In the rows, 128 means zero.
Known rows, with every step that occurs:
y p: [135 143 149 146 116 103 117 143 160 135 132 158 128  88 106 113 128 118
 133 126 146 126  86 118 118 129 120 112 129 149 131 120 186 138 139 125
 153 126 110  95 131]
r z l: [111 152 161 143 131  94  92 176 168 145  86 158 109 132 117  84 137 145
 133 129 144  96 103  97 132 104 129 151  98 163 146  60  90 183 144 143
 145 114 138 125  71]
f w: [119 165 138 134 120 116  94 124 157 137  96 148 113 120 163 145 145 121
 119 128 132 116  83 154 149 152 151 153  93 176 140  94 161 134 170 101
 151 119 135  65 105]
r z q x p d: [ 62 113 162 126 108  83 123 170 162 136 140  98 149 117  86 107 114 131
 137 142 133  96 103 112 135 124  91  69 102 146 139 108 151  90 134 175
 132 112 126 140 109]
p d w f e: [ 83 143 114  92 118  99 115 137 156 132  85  97 123 121 191 162 138 163
 131 130 137 111 126 146 161 149 158 102 125 162 130  91 103 134 174 149
 154 142 166  34  60]
u m d p: [221 143  90 131 141  86 112 126 166 147  43 145 132  89 172 135 125 146
 136 145 139  92 106 144 116 191 167 129 100 127 156 133  77 123 127  89
 159 116 152  52 196]
p x: [131 144 125 143 116 127  98 128 164 136 135 107 119 123 140  99 146 121
 118 113 144 116  80 124 123 151 118 139 128 122 142 101 140 131 159 134
 118 117  99 109 134]
d w f: [152 143 118 110 130 108 117 150 163 137 112 104 110 111 169 110 139 142
 131 107 140  86 105 136 133 110 155 108 113 163 138 118 121 133 163 131
 118 128 176  74  80]
x p d m: [ 78 143 146 127 126  76 113 135 159 135 121 105 135  84 175 168 137 149
 130 128 125 119 107 142 116 143 149  93 126 151 140 130 150 105 139 123
 138 140 132  79 118]
q l z r: [125 139 134 118 141 115  96 194 162 140  43 175 132 115  62  58 137 151
  93 133 143  98  97 109 119 166 130 137 141 109 123 116 151 208 137 107
 131 105  77 183  86]
z q x y p d: [ 98 111 143 146 113 104 144 114 154 125 192  99 159  73  44  94 114 129
 138 168 143 114  99 128 117 145  76  46 140 131 126 138 163  66 123 169
 123 120  90 161 106]
f e: [108 151 117 135 115 110 102 142 165 131  86 186 122 125 164 143 139 136
 120 133 150 130  99 147 143 165 154 117 111 155 135  87 160 182 169 123
 180 131 140  87  81]
p x y q l z: [135 125 122 154 134 124  89 138 169 137 159 126 127 104  38  52 133 126
 134 154 131 109  66 124  76 145  75 109 187  75 126 123 149  90 114 167
  92 120  67 207  67]
q x y p d: [124 122 146 143 119 110 136 118 148 125 180 103 155  57  54 117 117 118
 133 162 129 129  96 121 111 145  90  61 142 136 118 127 168  84 129 171
 142 128  75 114 128]
u m d: [230 137 102 125 138  78 121 130 159 152  67 160 124  75 138 126 130 146
 117 136 127  84 104 152 128 181 152 121 116 156 149 126  70 174 142 122
 171 121 180  54 158]
m d w f e: [153 137  87 112 137  91 116 112 159 132  59 155 116 134 184 129 135 153
 131 123 130  91 126 156 152 147 158  83 111 159 143  96  93 173 174 126
 163 135 213  52  61]
e f: [156 161 117 130 107  97 116 164 165 141 145 177 112  90 161 107 131 108
 116 118 146 126  93 130 142 133 151 116  85 166 137 122 159 128 171 135
 135 133 132  71  81]
m u: [167 155 134 137 139 106 118 139 152 138 110 169 120 108 136 107 148 140
 114 139 164 116  85 115 129 124 158 131 105 150 148 127 141 168 153 115
 156 120 162  95 130]
m d: [173 145 120 131 137  90 109 121 154 148  81 169 128 101 121 109 135 131
 123 123 137  97 103 133 136 163 130 112 106 140 143 107  90 184 151  99
 162 122 152  87 124]
p d: [104 149 143 114 120  98 109 144 151 146 100 116 132  93 127 147 137 141
 121 136 145 118 102 122 145 167 129 129 120 146 132 103 106 146 150 123
 155 130 104  64 117]
u m d p y: [199 133  89 142 146 103  98 107 169 145  64  98 133 114 140 112 128 125
 129 152 121  98  98 132 111 197 145 141 111  94 159 121  61  95 113 106
 140 115 154  72 212]
u m: [202 142 117 125 123  98 117 157 167 146  90 148 120  76 152 135 134 145
 116 132 137 104  92 148 121 164 162 133 116 168 144 125 121 140 147 136
 156 122 144  66 145]
z r: [141 147 131 127 131 125 109 158 165 139  78 167 125 123 108  95 137 129
  99 111 147 107  99 122 140 164 138 122 116 146 134 108 114 204 157 116
 147 113  99 134  97]
d p y q z: [131 130 118 167 129 122  73 147 169 140 109  99 129 126  97 102 122  85
 132 126 142 111  62 115  94 159 111 141 167  64 141 127 161  68 103 122
  96 110  81 182 118]
d m: [131 156 128 131 132 105  97 124 165 138 110 139 120  89 179 128 146 146
 120 112 132 102 101 144 113 140 155 117 117 158 146 121 139 145 152  91
 123 130 147  99 101]
p d w: [ 85 144 124  99 124 105 103 121 153 142  95 101 133  79 143 154 134 146
 135 129 139 106 105 120 139 146 121 124 130 135 135 106 116 141 144 130
 123 134 129  72 105]
e f w: [141 175 123 134 102 102 103 145 160 137 134 168 103 105 192 134 137 106
 114 122 130 128  87 153 162 137 161 141  71 195 140 107 186 103 185 123
 132 128 138  38  74]
z q l: [125 130 122 141 115  92 113 146 158 138 112 171 120 117  96  83 132 148
 133 145 149  94  83 120 128 141 128 108 132 118 138 117 138 115 142 128
 113 106 125 184  71]
x q: [131 151 130 137 126 120 113 138 167 141 129 162 126  72 137 140 137 119
 129 111 146 104  79 120 120 126 122 106 114 160 143 115 122 133 156 137
 129 123 143 134  79]
y p d w f e: [ 76 133 129 108 111  92 124 129 154 125 107 102 128 112 169 155 127 152
 140 137 135 121 122 133 150 138 138  89 148 165 125 101 148 120 159 164
 155 144 150  32  77]
m d p y q: [148 138 105 151 142 116  84  79 167 149 112 116 128 119 110  88 126  91
 147 135 132  99  87 114 109 170 100 119 135  72 151 119  66  93 112  99
 120 121 121 148 149]
m u d: [220 150 116 141 135 108 108 126 144 129  93 200 127 135 118 139 150 156
 123 147 146 104  91 137 117 123 176 140 121 141 146 115 158 172 147 136
 144 124 186  79 138]
l z q: [ 83 141 139 122 133 104 100 180 171 147 106 150 138 124 103  77 140 155
 114 140 174  96  98 143 124 156 109 131 105 126 141 134 173 175 136  91
 131 119 129 158  98]
q z l: [125 142 138 159 129  85  95 192 157 137  75 167 119 122 113  99 134 135
 110 122 160  98  87 115 120 135 146 146 137 131 136  99 166 169 139 127
 125 106 101 166  67]
x y p: [144 133 143 161 126 109 125 132 163 126 159 151 135  85  76 109 124 117
 143 145 138 139  85 133 104 127 106  85 135 141 131 117 179 121 128 147
 162 132 117  99 101]
q x: [153 140 126 128 120 121 116 139 159 135 129 140 131  89 118 102 135 119
 113 119 143 104  89 123 120 147 135 101 106 149 131 127 166 130 158 126
 129 112 103 140 134]
l z q x: [101 132 133 121 130 118 107 171 169 139 130 136 147 108  88  56 136 145
 106 138 168  86  96 136 116 154 104 103 103 129 135 151 199 148 141 107
 110 108 108 196 122]
x y q z l: [140 126 131 175 139  94 103 160 165 136 132 177 120 101  64  84 121 121
 133 136 150 101  75 135  90 123 114 106 173 119 133 114 132 126 116 165
 118 114  97 212  18]
x y: [148 143 126 145 133 117 117 139 165 133 134 147 128  97 100 122 134 129
 130 143 140 121  90 148 115 142 127 101 109 137 136 109 127 135 143 134
 156 128 132 102  83]

Rows:
[100 154 139 115 129  93 100 122 153 143  97  94 131  77 170 156 143 158
 121 125 129 108 113 139 128 161 145 120 125 148 140 113  94 135 148 102
 127 135 125  71 111] => p d m
[130 145 137 124 135 100  92 190 158 142  74 166 126 103  84  85 140 151
 114 146 146 104  87 117 109 148 128 143 134 109 126 116 181 163 134 110
 132 116 101 146  95] => q l z
[120 143 120 151 120 137 104 120 170 136 154 113 124  99 148 118 146 108
 128 107 143 107  70 115 115 133 100 113 132 139 148 106 123 108 160 154
  95 119 120 147 103] => p x q
[119 139 139 131 138  86 133 112 146 126 149 105 144  79 167 132 139 149
 114 139 136 110 102 120 106 118 163  73 123 148 145 165 176  92 142 142
 122 126 147 118 164] => q x p d m u
[155 122 136 158 125 121 135 125 160 120 187 145 145  68  60  92 120 106
 132 145 131 124  85 128  96 124 103  56 129 137 124 135 213  92 132 159
 136 121 100 142 124] => q x y p
[118 142 103 110 122 109 114 143 166 126  91 137 110 138 205 135 140 151
 129 119 142 105 113 155 148 131 168  97 113 167 136  96 141 150 178 140
 147 135 187  63  54] => d w f e
[196 148  98 159 132 136  90 103 156 118  95 136 132 170 159 132 154 148
 137 145 153 105  79 120  98 136 168 157 129  87 156 114 156 104 133 122
  96 115 139  93 194] => m u d p x
[121 145 120 153 130 137  81 109 176 143 134 103 123 125 122  97 132  90
 144 131 141 116  73 110 103 151 110 130 138  85 146 125 108  64 115 114
 106 121  93 163 139] => d p y q
[157 128 130 143 125 111  96 178 162 145  81 174 128 105  67  88 121 107
  98  99 148  95  75 125 117 159 115 115 175 129 128 126 140 188 134 137
 120 106  75 199  56] => y q z r
[129 157 139 121 142  90 113 108 145 141 105 109 129  83 173 139 153 172
 110 141 143 109 107 124 127 140 164 128 127 150 151 133  90 145 148 108
 130 133 163  70 131] => p d m u
[ 43 120 151 116 122  90 122 180 163 136 145 103 165 108  90  94 125 144
 115 156 163 100 103 133 118 154  97  77 118 122 128 159 208 108 127 134
 127 117  93 173 139] => l z q x p d
[ 75 122 139 134 126 103 120 182 173 130 146 139 152 116  97  67 127 133
 114 137 167  94  91 139 103 137 106  75 103 127 135 164 252 117 131 125
 121 110 113 204 127] => l z q x p
[160 157 131 140 148  99 109 116 155 135 110 148 117  96 180 109 154 159
 111 124 145 104  95 130 113 115 179 122 114 155 157 140 132 154 152  97
 127 126 187 104 124] => d m u
[140 134 113 150 128 150  90 102 174 135 158  87 133 106 108  81 124  79
 137 130 134 107  71 103  96 155 105 107 133  87 139 137 138  40 117 127
  83 111  71 200 157] => d p y q x
[196 141  88 119 133 110 113 117 148 114  73 180 115 170 190 154 151 179
 131 143 142  96 111 157 132 108 204 111 127 160 145 103 163 162 169 164
 145 137 245  42  78] => m u d w f e
[127 140 108 166 131 142  99 117 176 123 136  89 133 137 142 114 140 120
 142 140 145 127  81 131  97 156 118 120 118  85 147 109 130  68 130 121
 113 118  81 114 141] => d p x y
[139 140 137 128 130 101  93 169 162 151 103 175 123  88  64  73 133 136
 129 139 143  97  77 115  99 143 108 125 167 109 123 132 157 137 122 129
 121 121  91 188  73] => y q l z
[166 145  97 152 116 137  79 112 163 122  91 123 133 165 157 145 146 133
 145 132 138 107  85 133 100 160 148 151 127  89 145  98 160  87 134 118
  95 118  98  93 173] => u d p x
[124 123 116 159 125 135  94 173 165 132 100 123 135 116  96  95 135 102
  89  91 147  95  65 109 114 156  99 117 167 117 140 111 141 150 151 159
  83  97  79 206  67] => p x q z r
[139 131 125 147 134 120 106 188 162 138  72 170 138  89  91 116 127 110
  92  95 148  93  78 117 122 151 120 106 146 140 137 115 139 180 147 141
 110 103 106 190  44] => x q z r
[185 150 109 134 128 107  88 113 157 128  96 162 126 111 157 165 149 160
 129 120 115  94 102 163 100 142 172 121 133 150 144 110 157 145 144 112
 109 133 168  84 109] => u d m
[ 98 125 140 193 122 103 101 159 163 123 153 132 128 103 106  84 128 107
 125 112 159 103  62  89  91 107  87 125 181 118 141 110 187 100 129 180
  71 102  80 210  82] => y p x q z l
[105 128 138 157 119 112 101 123 171 140 180 122 123 115  93  99 126  81
 139 125 129 125  65 122  99 127  97  97 152 110 139 132 160  79 120 168
 127 128 124 162 116] => x p y q
[229 141 103 114 141 110 118 123 146 122  96 151 116 141 162 131 149 171
 132 134 139  78 103 142 120  90 192 120 124 153 147 124 150 139 154 154
 114 130 235  56 109] => m u d w f
[138 147 120 128 118 101 118 167 163 132  95 154 111 153 186 127 142 144
 116 127 144 118 112 155 152 149 174 103 105 179 134  92 128 157 184 138
 181 132 160  58  66] => w f e
[190 147 105 156 146 137  86 103 154 121  90 132 134 170 127 127 150 133
 131 164 144 113  83 116 100 143 169 161 120  77 156 115 154  97 117 119
 112 120 165 101 188] => m u d p y
[172 142  98 118 123 121  91 114 156 127  85 163 129 114 136 165 139 149
 144 125 128  91  96 146 111 132 149 123 133 129 139 105 179 149 142 135
 108 132 171  87 100] => u d w
[146 144 121 145 124 106 113 148 158 137 114 178 118  69 116 121 134 125
 135 127 134 100  71 103 113 124 125 101 140 136 136 113 135  98 147 156
 112 113 130 168  60] => x q l
[122 149 156 135 137  82 120 101 144 134 128 113 136  69 149 130 143 159
 123 146 139 119 105 116 116 124 144 115 148 147 144 142 140 133 135 121
 136 136 152  70 149] => y p d m u
[133 131 134 142 118 106 129 153 163 126 146 153 136  91 125 114 126 109
 125 120 141 114  84 124 109 125 138  74 107 150 130 141 229 105 149 146
 142 115 112 143 141] => q x p
[105 119 130 146 112 100 134 152 168 126 167 149 141 113 113  89 122 118
 129 129 156  98  85 133 114 126 121  57 104 140 139 156 215  86 142 148
 120 109 121 193 121] => z q x p
[113 131 154 143 121  98 127 125 153 132 152 114 145  74  66 138 122 132
 141 160 132 140  99 131 119 143  96  91 144 136 124 112 131 114 124 156
 166 138  95  71 110] => x y p d
[ 96 134 138 125 123  91 121 121 157 128 144  89 146  65 164 150 130 135
 122 125 121 109 105 136 110 142 144  66 124 151 134 146 177  80 142 137
 118 129 109 121 142] => q x p d m
[111 147 145 135 140  73 124 118 149 131 121 115 133  90 181 149 144 159
 121 141 142 119 103 127 112 120 168 102 127 148 151 149 148 113 138 123
 141 135 168  78 141] => x p d m u
[189 130  97 149 122 151  80  85 164 127 144 121 140 128  95 115 128  96
 145 142 120  96  76 120  81 152 122 111 148  78 136 129 164  39 109 147
  72 116  98 184 162] => u d p y q x
[116 142 130  90 125  98 120 141 153 141 104  63 121  97 164 138 137 155
 129 120 136  92 118 131 148 130 145 110 123 157 132 113  91 122 160 142
 123 133 156  44  88] => p d w f
[156 130 131 150 120  95  94 170 158 148 106 165 122  92  87 115 124 109
 121 108 148 102  69 133 110 141 118 120 165 129 130 127 167 145 132 136
 124 115 104 158  65] => y q z
[122 149 116 151 120 135  89 126 172 131 108  94 124 139 173 112 143 119
 136 119 154 119  83 113 110 162 131 146 115  99 147 109 134  89 142  99
 109 113  76 112 168] => d p x
[145 130 129 141 130 110 100 192 157 138  46 163 134 121  80  99 129 124
  86 104 150 101  87 124 131 165 137 128 143 128 130 110 156 208 146 120
 132 102  88 154  77] => q z r
[137 134 118 158 126 134 108 119 168 128 158 103 126 125 103 100 141 121
 126 138 137 122  80 141 106 146 103 110 131 114 141 103 127 115 147 154
 124 123 106 118 102] => p x y
[115 141 132 166 134  95 103 184 162 136  95 178 123  93 124 115 131 126
 118 113 161  90  76 108 109 117 130 130 141 142 142 105 139 140 139 150
 105 106 124 200  38] => x q z l
[169 139  86 112 117 112 104 130 157 117  72 166 119 160 184 172 141 166
 140 130 124  96 118 171 134 132 187 102 127 160 134  83 163 150 170 159
 135 141 210  54  58] => u d w f e
[ 91 119 123 112 115 106 121 109 160 134 165 105 143  55 118 136 112 108
 154 127 130  98  88 117 106 120  98  53 159 128 126 152 179  62 127 180
 100 131 103 163 113] => y q x p d w
[169 151 106 138 141  99 103 118 162 143  56 156 132 112 153 122 131 128
 140 131 147 103 104 123 126 172 143 124  93 110 149 118 103 140 134  68
 156 116 131  85 158] => m d p
[131 111 132 163 116 116 141 117 164 119 207 138 148  86  51  69 116 116
 138 154 148 109  86 137 103 128  84  42 130 135 131 147 195  76 128 160
 116 113 111 188 103] => z q x y p
[157 136 126 150 127 115 113 119 169 141 165 164 122  85  82 107 126 114
 145 138 137 118  79 147 103 130 105  84 144 139 134 126 111 123 131 154
 142 133 122 145  60] => x y q
[159 116 124 158 135 116 106 165 166 138 108 169 135 108  36  85 117 107
 109 119 141 101  75 141 106 153 104  87 175 120 128 124 128 170 123 160
 126 112  86 204  26] => x y q z r
